Each row comes from the steps of one path. Every step used is in the known rows, and no mark comes twice. Write the path behind each row, first mark first.
Known rows:
nufoled > zadiz > buka: -.28; -.30; .23; .36; .18; .25; .00; -.18; -.35; .06; -.23; .28; .22; .03; .06; -.21; .05; -.03; .04; .56; .23
nufoled > zadiz > mevik: -.27; -.13; .35; .35; .33; .37; .00; -.43; -.34; -.19; -.09; .11; .07; .10; .03; .10; -.09; .11; .08; .40; -.13
neras > zadiz: -.12; -.01; .12; .27; .01; .22; -.07; -.07; .19; .08; .24; -.01; .19; -.03; .09; .15; -.19; .23; -.11; .08; -.09
mevik > zadiz > nufoled: -.24; .29; .12; .06; -.21; .15; -.17; -.16; .10; .09; -.08; .12; .48; -.17; .10; -.12; -.02; .29; -.04; .03; .04
rududu > nufoled: .01; .05; -.06; -.21; .21; .19; .19; -.02; -.10; .08; .18; .18; .07; -.06; .18; -.03; -.14; -.13; -.10; .09; .06
nufoled > zadiz > tokepo > daped > mevik > rududu: -.20; -.63; .15; .33; .45; .13; -.31; -.25; .01; .14; -.19; .36; .17; .05; -.12; .42; -.20; .08; .05; .21; .28
neras > zadiz > kabo: -.04; .09; .28; .53; .12; .47; -.16; -.24; .13; .00; .33; .02; .46; -.03; -.04; .03; -.47; .39; -.11; .33; -.09
daped > mevik > rududu: .01; -.08; -.02; -.04; .15; -.11; -.06; -.02; -.08; .16; -.10; .30; -.15; .08; -.03; .43; -.27; .26; .00; -.17; .03
nufoled > zadiz > mevik > daped: -.27; -.17; .10; .44; .43; .29; -.09; -.42; -.01; -.12; -.34; .24; .01; .06; -.08; .08; -.23; .28; .05; .35; -.08
tokepo > daped > mevik: -.13; -.30; .02; .05; .07; -.24; .07; .12; -.08; .04; .06; .29; -.06; -.11; -.13; .59; .09; .07; .18; -.06; .21
nufoled > zadiz: -.16; -.07; .35; .30; .07; .07; -.13; -.35; -.13; .08; -.11; .14; .14; -.11; .03; -.11; -.05; .06; -.05; .22; .00
daped > mevik: -.11; -.01; .11; .10; .16; -.17; .14; .01; -.28; .00; .02; .15; -.16; .01; .01; .38; -.02; .07; .19; .02; -.01
nufoled > zadiz > tokepo: -.20; -.26; .26; .45; .36; .34; -.15; -.31; -.07; -.06; -.14; -.05; .20; .12; .03; -.23; -.01; -.22; .04; .48; .03
zadiz > tokepo > daped > mevik: -.16; -.47; -.06; .16; .37; -.02; .03; .14; -.05; -.12; .05; .07; .00; .12; -.12; .53; .15; -.18; .27; .19; .22
zadiz > tokepo > daped > mevik > rududu > nufoled: -.04; -.52; -.26; -.20; .60; .22; .01; .10; .06; .13; .10; .41; .09; .10; .02; .54; -.28; -.10; -.02; .08; .34
tokepo > daped > mevik > rududu > nufoled > zadiz: -.14; -.45; .16; -.02; .37; .08; -.05; -.29; -.12; .36; .00; .77; .16; -.23; .06; .47; -.37; .23; -.17; .04; .30
kabo > zadiz > mevik: -.35; .14; .30; .30; .42; .31; .08; -.34; -.18; -.17; .02; .02; .05; .24; .15; .23; .11; .05; .07; .21; -.17
tokepo > daped: -.01; -.31; -.10; -.06; -.08; -.06; -.06; .10; .18; .06; .03; .12; .09; -.16; -.11; .20; .09; .03; -.01; -.08; .22
nufoled > zadiz > neras: -.31; .03; .40; .22; .19; .38; -.23; -.39; -.19; .00; -.25; .12; .16; .11; -.02; -.32; -.10; -.30; -.04; .45; .06
tokepo > daped > mevik > zadiz > buka: -.35; -.40; .07; .30; -.05; -.06; -.05; .19; -.23; .16; -.14; .51; .18; -.05; -.11; .40; .08; .10; .24; .06; .51
daped > mevik > rududu > nufoled: .03; -.05; -.09; -.26; .42; .06; .13; -.06; -.18; .22; .07; .48; -.07; .03; .14; .40; -.44; .14; -.08; -.11; .07

Write each row's path:
-.39; .25; .37; .22; .06; .12; -.24; -.13; -.23; .03; -.25; .26; .03; .21; -.09; .11; -.16; -.20; .16; .05; .12
daped > mevik > zadiz > neras
-.11; -.10; -.22; .11; .36; .18; .04; -.09; .10; -.20; -.19; .10; -.13; .18; -.10; .21; -.19; .21; .08; .14; -.07
zadiz > mevik > daped
-.16; -.19; .23; .20; .34; .40; -.21; -.44; -.14; .00; -.21; .28; .08; .16; -.02; .14; -.36; .27; -.10; .20; -.09
nufoled > zadiz > mevik > rududu
-.05; -.46; -.18; .08; .20; .16; -.13; .16; .20; -.09; .02; -.08; .18; .09; -.12; .11; .15; -.25; .07; .16; .25
zadiz > tokepo > daped
-.41; -.31; .22; .45; .49; .04; -.02; -.14; -.03; -.04; .04; .13; .12; .13; .06; .51; .27; -.17; .21; .20; .20
kabo > zadiz > tokepo > daped > mevik
-.29; -.03; .21; .44; .23; .10; -.19; -.04; -.14; -.04; -.12; .08; .10; .19; -.02; .19; -.09; -.09; .26; .06; .08
daped > mevik > zadiz > tokepo
-.31; -.06; .11; .09; -.13; -.11; -.09; -.03; -.01; .12; -.03; .39; .45; -.32; -.01; .46; .03; .39; .14; -.04; .25
tokepo > daped > mevik > zadiz > nufoled
-.23; -.66; .05; .06; .49; .25; .10; -.12; -.35; .33; -.10; .88; .22; -.10; .09; .42; -.25; .12; -.08; .38; .54
tokepo > daped > mevik > rududu > nufoled > zadiz > buka
-.29; -.32; .21; -.11; .48; .37; -.18; -.36; -.18; .29; -.16; .73; .19; -.02; -.01; .29; -.42; -.13; -.16; .28; .37
tokepo > daped > mevik > rududu > nufoled > zadiz > neras
-.08; .03; .49; .57; .16; .34; -.21; -.52; -.18; .02; -.03; .19; .40; -.11; -.11; -.23; -.30; .24; -.05; .47; .01
nufoled > zadiz > kabo
-.28; .07; .34; .02; .39; .57; -.07; -.44; -.28; .09; -.08; .28; .22; .05; .15; -.34; -.26; -.42; -.16; .53; .14
rududu > nufoled > zadiz > neras
-.02; -.11; .13; -.06; .30; .32; -.12; -.40; -.03; .30; -.06; .47; .22; -.12; .17; -.11; -.45; .14; -.34; .10; .09
mevik > rududu > nufoled > zadiz
-.06; -.32; .32; .26; .46; .34; -.13; -.45; -.18; .29; .08; .80; .41; -.23; -.08; .40; -.65; .41; -.16; .29; .31
tokepo > daped > mevik > rududu > nufoled > zadiz > kabo
-.30; -.52; .22; .28; .70; .25; .10; -.23; -.28; .04; .10; .40; .23; -.07; .10; .34; -.06; -.24; .11; .50; .30
rududu > nufoled > zadiz > tokepo > daped > mevik
-.11; -.12; .00; .14; .28; .55; -.16; -.16; .14; -.01; .16; .10; .13; .25; .07; .42; -.47; .42; -.15; .06; -.17
neras > zadiz > mevik > rududu
-.18; -.01; .21; -.14; .42; .59; -.24; -.46; -.08; .24; -.20; .45; .23; .11; .12; -.29; -.50; -.24; -.32; .34; .18
mevik > rududu > nufoled > zadiz > neras
-.28; -.52; .07; .42; .38; .21; -.03; .08; .12; -.03; .29; .08; .22; .08; .00; .65; -.04; .03; .19; .25; .15
neras > zadiz > tokepo > daped > mevik
-.24; -.06; .14; .29; .28; .50; .05; -.15; -.05; -.16; .30; -.05; .11; .18; .13; .37; -.21; .24; .03; .26; -.19
neras > zadiz > mevik
-.20; -.59; -.08; .29; .37; .28; -.25; .06; .31; .12; .17; .19; .23; .13; -.03; .68; -.30; .23; -.01; .08; .20
neras > zadiz > tokepo > daped > mevik > rududu
-.09; -.59; -.06; .02; .49; .47; -.26; -.26; .20; .22; -.05; .39; .41; -.03; .05; .01; -.31; -.09; -.26; .30; .35
mevik > rududu > nufoled > zadiz > tokepo > daped
-.14; -.13; .26; .04; .45; .16; .01; -.40; -.28; .29; -.05; .63; .07; -.08; .17; .28; -.47; .19; -.15; .13; .08
daped > mevik > rududu > nufoled > zadiz
-.26; -.26; .16; .17; .42; .42; .19; -.22; -.44; .13; -.05; .44; .27; -.01; .25; -.22; -.09; -.15; -.08; .63; .30
rududu > nufoled > zadiz > buka
-.18; -.33; .02; .26; -.02; .15; -.40; .06; .31; .04; -.09; .05; .33; .03; -.15; .02; .04; -.13; .05; -.03; .31
mevik > zadiz > tokepo > daped
